What can hang from each mark
K745: K78 K325 K504
K325: K950
K504: K745 K950
K929: K325
K714: K78
K950: K325 K504
K78: K714 K745

Every row comes from one small tree of marks. The marks that hang from a mark follow it in brackets, in the order of their numbers. Every link used is in the known rows. Which tree was each row made from?
Known rows
K950(K325 K504(K745(K78(K714)))): [ 53.1  13.7  -0.9  39.4   9.5 -51.8 -21.7  36.2  12.0  35.4  -3.7  21.8
  25.1  27.8  -8.5 -50.0   8.2]
K745(K325(K950) K504): [-17.2   9.4  -3.5 -20.6  -3.8  40.2  53.2 -36.1 -19.8 -13.8  38.6 -22.5
 -38.4  -7.1   7.9  12.6   9.9]
K714(K78): [  1.1  16.7  -9.9  -2.8  15.0 -18.3   7.0  19.6  -1.0   2.7 -33.7  -4.9
  26.7   4.5   4.7  -2.5 -23.3]
K950(K325 K504(K745(K78))): [ 36.3   9.3  13.5  24.9   8.4 -31.1 -34.1  23.8  10.7  15.7   1.9  27.5
  21.6  44.7 -16.1 -28.0  10.9]
K325(K950(K504(K745(K78(K714))))): [ 50.9  28.4  -0.1  29.6  13.3 -27.4  10.2   9.9  10.1  26.7  -4.5  11.8
  24.0  36.4  -9.2 -48.5 -19.5]
K78(K714 K745(K325(K950) K504)): [-11.2  32.5  -3.3 -28.6  -9.5   2.4  48.4 -41.5 -24.4   9.1   6.7  -7.9
 -10.9 -18.5  25.5  27.1   0.2]
K504(K745(K78(K714))): [ 15.1 -19.0 -23.0  18.0  -0.3 -46.4 -15.6  29.8  30.4  22.2 -49.0   9.8
  23.9   6.0   0.5 -34.6 -59.0]
K745(K78 K325): [-43.8 -40.0 -14.2 -11.4  -5.4   1.6 -16.4   9.9  -0.7 -10.6 -15.1  -0.5
 -14.4 -22.4  -9.0   5.6 -47.8]
K504(K950(K325)): [ 18.6 -33.2  -3.1  32.2   3.1  23.7 -30.6  33.7   2.7 -18.4   2.8  -4.4
  -9.8  -8.1  -3.8   0.7  62.0]
K714(K78(K745(K504(K950(K325))))): [ 16.9  55.5  46.7  -6.7   9.3  -8.8 -30.3 -25.7  -5.1  -5.0 -10.3  -5.3
  15.9   0.6  19.8  22.4  64.8]
K78(K714 K745(K504)): [-18.5  35.7 -10.9  -0.2   2.5 -60.9   9.0  -7.7  17.6  29.3 -31.7  17.9
  10.7 -21.1  15.0  20.7 -14.5]
K745(K78 K325(K950) K504): [-30.4   3.5   3.3 -17.7  -4.1  21.7  25.5 -43.4  -9.5 -17.2  20.0 -20.0
 -39.7 -20.0   3.0  -5.4 -20.9]
K78(K714 K745): [ -9.6  -0.7 -26.5   1.9  -1.6 -51.1  -3.4  26.8   4.7  22.2 -55.1  23.6
  27.4 -17.8  11.2  25.4 -23.3]
K745(K78): [-30.5 -26.3 -17.7  14.8   4.1 -28.9 -26.8  25.1  20.2  -3.7 -44.6  10.8
   1.6 -16.9 -14.3  -9.5 -48.0]
K78(K745(K504(K950(K325)))): [ -3.6  13.3  31.6   7.2  -0.6  -4.9 -38.7 -16.0   7.4 -10.0   0.8  11.6
  -4.6  -6.2  11.8  34.5  70.9]
K504(K745(K78 K325) K950): [ -4.1 -52.4  16.7  -9.4  -9.3  30.3 -43.3   5.1  13.7 -24.5   0.2  -5.1
  -6.4   8.8  -3.7  -1.0 -17.0]
K929(K325): [-36.7 -27.1 -39.0  -3.2  -5.1   8.5  21.8  26.5  10.5  -1.5 -16.1  -5.6
   9.8 -24.2 -12.6   4.8 -12.1]
K745(K78(K714) K325 K504(K950)): [-18.6 -14.3   4.6  19.7   1.4   3.6 -15.4 -14.3  18.6  -2.7  28.0 -27.7
 -38.0 -46.6   1.7 -23.9  -1.9]
K929(K325(K950(K504(K745)))): [ 26.5  24.0  -5.3  -4.9   3.2  31.6  46.2   3.1  -3.2   5.6  26.3   0.9
  25.2  43.4 -16.5 -10.7  21.9]

Write each row's tree
[-31.9  -0.7 -16.8   5.3   0.6 -29.7  14.5 -14.1  10.9  13.3  10.4 -16.6
 -27.1 -41.4   5.5 -21.4 -41.2]  K745(K78(K714) K325 K504)
[46.9 26.2  9.3  9.9 12.8 10.4 24.5  7.5 -3.3  7.8 16.4 20.9 20.5 62.0
 -9.2 -7.6 15.8]  K325(K950(K504(K745)))
[ 11.9  11.3  -7.8  14.1   7.4  -1.3  21.8   3.8 -23.6  15.9  30.6  -9.2
  -7.7 -10.4  -7.4 -34.6 -14.5]  K745(K78(K714) K325(K950(K504)))
[ 10.3 -47.6   8.4 -12.3 -11.1  51.6 -15.2  10.5   3.0 -22.1  19.2  -7.8
  -3.0  17.2   3.9  17.2  15.6]  K504(K745(K325) K950)
[-50.3  15.4   7.5 -37.7 -13.1  -7.7   7.7 -33.8  -7.7  -1.4   1.1   9.2
  -8.8 -10.0  12.0  53.4 -10.4]  K78(K745(K325 K504))
[  0.8  22.0 -19.3   5.1   7.6  27.5  43.2   5.3 -10.4   1.3  30.6  -6.5
   9.2   6.5 -22.7  -7.4  26.6]  K929(K325(K950(K504)))
[ 30.3 -37.6  16.9  25.8  -2.9   9.1 -62.3  22.2  20.1 -16.7 -18.8   1.6
   3.7  15.8  -6.2 -22.6  25.3]  K504(K745(K78) K950(K325))
[ 16.8 -22.0  -6.1 -28.3 -14.2  50.1  37.5  -6.2 -23.2 -16.1   7.4  -8.6
  -1.5  31.9   9.7  16.6 -10.4]  K504(K745(K325(K950)))
[ 14.0  66.6  30.9 -43.4   8.6  11.4  26.0 -26.5 -50.6   3.4  14.5   4.0
  30.2  24.8   7.0  33.3  12.8]  K714(K78(K745(K325(K950(K504)))))
[ -2.0 -24.4 -28.3   0.2  -7.4   7.7  25.3   4.4 -21.1  -0.6  -8.2 -19.4
 -17.5 -29.3   4.9 -24.2 -36.8]  K745(K78(K714) K325(K950))
[ 17.6  21.3  11.7  21.2   3.4 -24.5 -22.8  -2.6   7.5  10.3  -2.4   3.4
  -2.5 -23.8  17.8  13.0  65.0]  K78(K714 K745(K504(K950(K325))))
[ 45.4 -31.2   8.7  24.7  -3.7  25.1 -32.3  27.5   9.1 -16.5  -3.9   1.8
   8.0  27.7   2.0  -2.9  56.9]  K504(K745 K950(K325))
[ -3.8   7.1   4.7  -0.7   3.7  19.7  11.4  -8.3 -23.9  -6.3  34.5  -2.4
 -13.6   4.6 -16.5  -8.4  -8.6]  K745(K78 K325(K950(K504)))
[-50.2  -8.1   1.5 -13.8  -2.5  -7.6  -3.3 -23.4   7.1  -8.4   8.5 -11.1
 -34.5 -26.0  -1.9   2.3 -35.4]  K745(K78 K325 K504)
[-36.4   1.7  28.1 -26.6  -7.9  22.5 -17.3 -33.9  -0.9 -15.2  21.9  -0.8
 -19.2 -18.8   9.8  52.5  29.0]  K78(K745(K325 K504(K950)))
[-17.3 -40.3  -4.0 -20.9 -15.0   1.9 -16.4   5.8   5.3  -6.7 -17.9   1.2
   4.1  13.9  -1.8   0.4 -54.4]  K504(K745(K78 K325))
